Known rows, with every way that one mark hangs from another:
z194[z52[z968]]: | -15.8 |  -0.6 | -16.7 |   6.3 |  -1.9 |  -4.9 |   8.8 |  17.8 |  -3.6 | -12.4 |  11.3 | -14.6 | -12.9 |  -4.1 |  -3.3 | -36.6 |  -1.2 |   1.5 |   6.6 |  -5.0 |  -5.5 |
z194[z52[z38 z55]]: | -12.9 |  15.7 |  -7.8 |  -4.1 |   7.2 |  -5.4 |  25.4 |   5.9 |  -0.4 |  11.3 |  18.3 |  -1.1 | -15.3 |  16.8 |   0.9 |  -2.7 |  20.6 |  19.5 |  -7.9 |  21.0 |  -0.4 |
z968[z88]: |  -6.9 |  -5.6 |  29.3 |   6.3 |   9.2 |  -8.1 |  -8.7 |   4.8 |  -9.2 |   4.6 |   4.9 |   8.4 | -13.0 |  -1.5 |  -7.9 |  -9.9 |   4.6 |  -3.6 |  -4.5 | -15.1 | -22.0 |
z38[z52[z55[z751[z79] z945] z968 z974]]: | -51.6 | -10.3 | -46.6 |   3.0 |   6.6 | -59.5 |  10.7 |  33.5 | -16.0 | -30.6 |  36.1 |   9.6 |  -6.1 |   4.5 |  16.4 | -20.3 |  -3.5 |   2.2 | -25.6 | -30.8 | -34.1 |
z52[z38 z968 z974]: | -30.5 |   4.6 | -12.5 |  19.7 |   4.1 | -34.0 |  20.7 |  30.3 |  -4.0 |  11.6 |  26.8 |  -1.2 | -28.8 |  13.5 |   4.7 |  -6.4 |  23.9 |  -6.9 |  -2.6 |  -8.3 | -18.1 |
z194[z52[z38 z55 z968]]: | -22.2 |  13.9 | -26.8 |   5.1 |   1.0 | -22.0 |  25.3 |  16.7 |  -3.7 |   3.6 |  23.1 |  -3.7 | -20.6 |  13.2 |  -2.0 | -13.1 |  21.0 |  11.1 |  -4.1 |  13.4 |  -7.4 |
z55[z751[z79] z945]: | -15.9 | -29.5 |  -6.5 |   5.6 |   8.5 | -21.4 | -18.8 |  11.4 | -15.4 | -21.5 |  12.8 |  12.4 | -12.4 |  -0.4 |  -0.9 | -17.4 | -24.2 |  12.1 | -19.8 | -39.4 | -26.5 |
z88[z55[z751[z79] z945]]: | -21.0 | -38.5 |   1.6 |  -6.5 |  24.4 |  -8.4 | -13.7 |   6.9 | -18.0 | -20.6 |  16.8 |  16.3 |  -6.6 |   9.5 |  -6.2 | -20.2 | -26.9 |   3.2 | -19.9 | -32.4 | -36.1 |
z968[z88[z55]]: | -10.2 | -15.3 |  36.5 |  -5.9 |  23.2 |   5.4 |  -2.0 |   1.2 | -11.6 |   5.8 |   9.7 |  12.3 |  -5.6 |   8.3 | -12.8 | -11.3 |   1.5 | -13.6 |  -4.0 |  -8.8 | -32.1 |
z194[z52[z55[z945]]]: | -11.5 |   3.3 | -28.9 | -15.9 |  -0.5 | -14.2 |   2.9 |   7.3 |   7.8 |  -9.0 |  10.0 |  -6.2 | -17.2 |  11.4 |   0.9 | -22.2 |   3.0 |  26.3 | -12.0 |   2.8 |  -2.7 |
z52[z38 z55[z751 z945] z968 z974]: | -41.2 |  -0.3 | -36.6 |  13.1 |  -0.6 | -70.5 |   6.0 |  48.4 |  -4.4 |  -5.9 |  28.0 |  18.2 | -38.2 |  11.3 |   2.9 | -10.5 |  27.6 |   4.9 | -31.3 | -26.8 | -39.8 |
z52[z974]: | -19.5 |  -3.5 |   3.1 |   3.3 |  -4.6 | -17.3 |   5.0 |  11.9 |  -4.4 |   4.8 |  17.0 |  -3.2 | -11.8 |   3.2 |   7.1 | -14.1 |  10.4 |  -4.0 |  -4.2 |  -9.7 | -15.4 |
z194[z52[z38 z55 z968 z974]]: | -35.7 |  20.3 | -31.1 |   1.9 |  -1.1 | -37.8 |  30.9 |  25.3 |   1.3 |   3.1 |  32.5 |  -8.2 | -22.4 |  16.6 |   7.8 | -12.2 |  29.4 |   1.9 |  -6.8 |  12.4 | -12.4 |
z38[z52[z55 z968 z974]]: | -43.0 |   8.9 | -32.8 |   2.6 |  -3.9 | -39.8 |  30.2 |  24.1 |  -9.6 |  -3.4 |  30.6 |  -1.7 |  -3.8 |   3.5 |  14.0 | -17.9 |  22.8 |  -5.3 |  -4.9 |   0.4 | -18.4 |
z945[z55]: | -11.3 |   0.8 |   0.0 |  -0.4 |  -4.0 | -22.3 | -16.1 |  -3.3 | -14.9 |  12.0 |   5.3 |  -2.7 |  -3.1 |   3.5 |  -2.9 |  -3.5 |   5.7 |  -0.1 |  -1.1 |  -8.3 | -11.9 |
z194[z52[z38 z55[z751] z968[z88]]]: | -27.2 |  11.4 |   2.1 |  11.7 |  12.3 | -37.1 |   7.3 |  35.3 | -11.2 | -10.2 |  18.3 |  14.6 | -22.3 |  -2.2 | -11.3 | -14.6 |  21.8 |  -1.9 | -22.9 | -10.7 | -37.1 |
z194[z52[z38 z55[z945] z968 z974]]: | -33.9 |  17.0 | -49.4 |  -1.7 |   6.2 | -48.1 |  21.9 |  34.4 |  13.5 |  -2.0 |  28.6 |  -8.5 | -36.0 |  24.8 |   8.7 | -15.3 |  27.0 |  14.6 | -13.7 |   3.0 | -10.8 |
z968[z52[z38 z55[z751 z945] z974] z88]: | -42.1 |  13.8 |   3.2 |  -1.7 |  17.0 | -65.9 |   4.9 |  47.6 |   4.6 |   2.2 |  32.7 |  31.3 | -27.9 |  19.9 |  -8.7 |  11.3 |  34.6 |  15.5 | -31.2 | -21.6 | -40.5 |

Rows:
| -18.8 |   3.0 | -27.2 |  -7.8 |  10.2 | -16.7 |  17.1 |  13.6 |   0.6 |  -1.3 |  11.1 |   5.0 | -10.2 |  12.2 |   6.1 | -11.3 |  10.4 |  25.3 | -12.1 |  -1.4 |  -2.3 |
z38[z52[z55[z945]]]
| -47.7 |  -1.5 | -22.5 |  -4.2 |   9.8 | -62.2 |  11.6 |  25.7 |  -7.6 |  -4.8 |  46.8 |  23.9 | -15.9 |  26.4 |   1.8 |  13.2 |  11.5 |  22.8 | -25.5 | -17.3 | -29.0 |
z968[z52[z38 z55[z751[z79] z945] z974]]
| -32.3 |  11.8 | -13.7 |  -5.9 |   1.5 | -23.1 |  30.8 |  13.9 |  -5.7 |   4.2 |  25.2 |   1.0 |   1.9 |   6.8 |  16.0 |  -7.6 |  21.7 |   3.6 |  -8.6 |   6.5 | -10.8 |
z38[z52[z55 z974]]
| -40.8 |   1.7 |  41.9 |  -1.0 |  37.3 | -26.5 |  16.4 |  43.5 |  -6.6 |   8.8 |  33.7 |  27.3 | -12.4 |  17.6 | -16.5 |   4.9 |  26.9 |  -8.4 | -15.8 | -16.0 | -47.0 |
z968[z52[z38 z974] z88[z55[z751]]]
| -28.8 |   5.7 | -20.9 |   3.6 |  -3.0 | -19.9 |  13.4 |  26.8 |   0.6 | -13.1 |  21.1 | -19.4 | -14.1 |  -0.7 |   5.7 | -36.3 |   7.9 |  -6.5 |   2.9 |  -5.3 | -11.5 |
z194[z52[z968 z974]]
| -22.3 | -16.3 |   3.3 |   2.7 |   1.1 | -33.8 | -27.2 |  -4.6 | -32.4 |  -9.2 |  15.2 |   8.9 |   6.7 |  -4.6 |  -0.8 |  -3.0 | -17.3 |  -5.5 | -16.1 | -31.2 | -30.4 |
z945[z55[z751[z79]]]
| -24.9 |  -1.1 | -25.9 | -13.0 |  -7.1 | -35.1 |   4.1 |  10.0 |   2.9 |   0.9 |  23.2 |  12.7 | -12.8 |  17.2 |  -8.4 |  -4.9 |  11.8 |  31.6 |  -4.3 |  -2.8 |  -8.8 |
z968[z52[z55[z945]]]
| -30.4 |  17.8 |  26.1 |   5.4 |  21.4 | -30.6 |  19.8 |  29.9 |   5.2 |  20.3 |  30.3 |  12.8 | -20.5 |  22.0 |  -8.3 |  15.1 |  31.3 |   3.8 |  -1.3 |  -4.2 | -18.8 |
z968[z52[z38 z974] z88]
| -37.7 |  -9.9 |   6.2 |  10.4 |  38.2 | -45.5 |   0.4 |  55.8 |  -2.3 |  -6.2 |  22.0 |  21.3 | -37.7 |  16.2 |  -9.9 | -14.7 |  19.7 | -16.2 | -27.2 | -36.6 | -56.9 |
z52[z38 z968[z88[z55[z751 z945]]] z974]
| -48.7 |   4.8 |  16.8 |   0.3 |  12.7 | -59.4 |   9.5 |  20.2 | -16.8 |   1.0 |  48.1 |  31.5 |  -4.9 |  16.7 |  -4.2 |  22.3 |  17.4 |   1.3 | -23.8 | -14.2 | -43.2 |
z968[z52[z38 z55[z751[z79]] z974] z88]
| -46.4 |   4.5 | -21.6 |   5.0 |  14.3 | -63.5 |   5.2 |  54.0 |  -4.4 | -24.0 |  21.5 |  18.1 | -19.5 |  -2.6 |   4.6 | -24.2 |  20.4 |  -5.3 | -30.6 | -34.5 | -45.4 |
z38[z52[z55[z751 z945] z968[z88] z974]]
| -36.5 | -15.7 |  -4.1 |  -5.3 | -10.4 | -36.0 |  -0.6 |  -0.7 | -25.7 | -14.0 |  37.1 |  24.0 |  11.4 |   0.6 |  -8.1 |  -0.2 |  -7.8 |  13.5 | -13.4 | -14.8 | -30.4 |
z968[z52[z55[z751[z79]]]]
| -32.5 | -23.8 | -18.8 |   5.6 |   1.6 | -63.1 | -25.5 |  14.3 | -22.5 | -30.2 |  24.0 |  25.5 | -16.1 |  -1.7 |  -5.9 | -14.8 | -12.9 |  -2.7 | -28.4 | -42.0 | -51.5 |
z52[z55[z751[z79] z945] z968[z88]]
| -45.9 | -10.6 | -41.3 |  10.1 |   3.0 | -72.3 |   3.3 |  30.8 | -13.9 | -13.7 |  40.2 |  17.8 | -27.4 |  16.6 |   8.8 |  -2.2 |   7.1 |   3.1 | -30.7 | -29.3 | -40.3 |
z52[z38 z55[z751[z79] z945] z968 z974]
| -39.8 |   3.6 | -15.7 |  13.1 |  11.1 | -76.3 |  -2.6 |  51.0 |  -3.6 |  -6.3 |  26.5 |  25.9 | -40.0 |   9.8 |  -3.2 |  -5.2 |  30.5 |  -4.1 | -35.7 | -33.5 | -51.0 |
z52[z38 z55[z751 z945] z968[z88] z974]
| -35.4 | -18.4 | -21.0 |  -9.0 |  -3.2 | -46.0 |  -9.0 |   9.7 | -14.6 | -20.6 |  33.0 |  23.8 |  -2.1 |   8.8 |  -7.4 |  -3.9 | -11.2 |  25.5 | -19.2 | -24.1 | -28.0 |
z968[z52[z55[z751[z79] z945]]]
| -17.6 | -14.6 | -16.2 |  -0.7 |  -6.1 | -37.1 | -13.5 |  20.6 | -10.1 | -13.8 |   9.5 |  19.8 | -18.7 |  -3.2 |  -4.3 | -18.5 |   4.6 |  16.8 | -29.4 | -28.4 | -31.0 |
z52[z55[z751 z945]]
| -26.6 |  10.9 |  -7.5 |   2.4 |  -2.3 | -35.5 |  22.9 |   9.1 |  -4.2 |  21.0 |  29.1 |   8.0 | -19.4 |  19.1 |   8.6 |  10.1 |  32.1 |   4.5 | -14.1 |   7.6 | -16.8 |
z52[z38 z55 z974]
| -32.1 |  13.6 |   5.7 |   4.6 |   9.8 | -24.3 |  28.0 |  26.6 |   4.3 |  21.8 |  33.3 |   4.9 | -17.2 |  23.0 |  -3.0 |   9.4 |  28.3 |  13.2 |   2.5 |   2.7 |  -6.4 |
z968[z52[z38 z974]]
| -16.3 | -21.1 |  44.3 |   0.7 |  24.9 |  -3.3 | -11.4 |  18.3 | -19.1 |  -8.1 |   7.7 |  24.7 |  -5.2 |  -5.7 | -17.7 | -19.5 |  -0.8 | -17.0 | -19.0 | -27.7 | -50.1 |
z968[z88[z55[z751]]]
| -34.1 |   6.4 |  15.3 | -11.0 |  42.6 | -28.1 |  17.0 |  34.3 |  13.5 |  16.3 |  30.4 |  16.7 | -26.5 |  41.1 | -11.8 |   9.7 |  26.1 |   7.2 |  -6.9 |  -6.8 | -27.6 |
z968[z52[z38 z974] z88[z55[z945]]]
| -22.9 |  -8.4 |  34.8 | -12.3 |  24.2 |  -2.3 |   5.2 |   7.9 |  -6.1 |   6.5 |  22.6 |  15.4 |   0.6 |  14.7 | -21.7 |  -5.2 |   6.3 |  -2.0 |   5.1 |  -3.6 | -27.7 |
z968[z52 z88[z55]]
| -37.7 |  -6.5 |  15.5 |  -1.5 |  24.1 | -21.7 |   1.5 |  43.0 |  -7.7 | -25.6 |  21.1 |   3.0 |  -9.7 |  -6.2 |  -8.5 | -40.3 |   6.3 | -28.5 | -15.5 | -24.3 | -51.1 |
z194[z52[z968[z88[z55[z751]]] z974]]
| -47.8 |   2.9 | -24.7 |   8.9 |  -3.0 | -47.8 |  20.4 |  41.6 | -16.9 | -17.2 |  28.8 |   9.7 |  -3.7 | -10.7 |   9.8 | -24.6 |  20.6 |  -9.1 | -19.9 | -17.7 | -35.8 |
z38[z52[z55[z751] z968 z974]]
| -22.9 |   3.7 | -30.6 |  -2.7 | -13.4 | -22.4 |  11.0 |   7.2 |  -7.5 | -12.8 |  18.9 |  -7.7 |  -8.6 |  -1.5 |  -1.6 | -29.7 |   7.9 |   5.4 |  -0.8 |   6.6 | -11.8 |
z194[z52[z55 z968]]
| -37.2 |   7.8 | -26.8 |  10.6 |  -7.1 | -52.3 |  23.0 |  19.8 |  -7.4 |  13.3 |  34.9 |   7.0 | -25.0 |  16.7 |   6.6 |   0.5 |  33.4 |  -4.1 | -10.1 |   2.4 | -23.7 |
z52[z38 z55 z968 z974]
| -31.7 |   1.6 | -16.9 |   3.9 |   5.4 | -53.2 |   6.3 |  37.7 |  -1.1 |   2.1 |  22.9 |  19.9 | -31.9 |  14.3 |   4.6 |  -0.3 |  26.4 |  13.1 | -35.1 | -20.5 | -32.2 |
z52[z38 z55[z751 z945] z974]
| -31.8 |  -5.3 |   0.3 |  -2.5 | -13.1 | -34.6 |   2.1 |  18.5 | -16.5 |  -6.9 |  25.7 |  23.4 |   1.4 |  -5.3 | -13.6 |  -8.1 |  12.6 |  15.8 | -14.3 | -11.3 | -29.3 |
z968[z52[z55[z751]]]
| -32.9 |  -5.7 | -38.5 |   7.6 |   5.3 | -41.9 |   8.9 |  42.8 | -11.9 | -23.0 |  13.7 |  14.2 | -15.6 |  -5.3 |   0.2 | -28.6 |   9.0 |  12.2 | -22.3 | -26.4 | -26.5 |
z38[z52[z55[z751 z945] z968]]
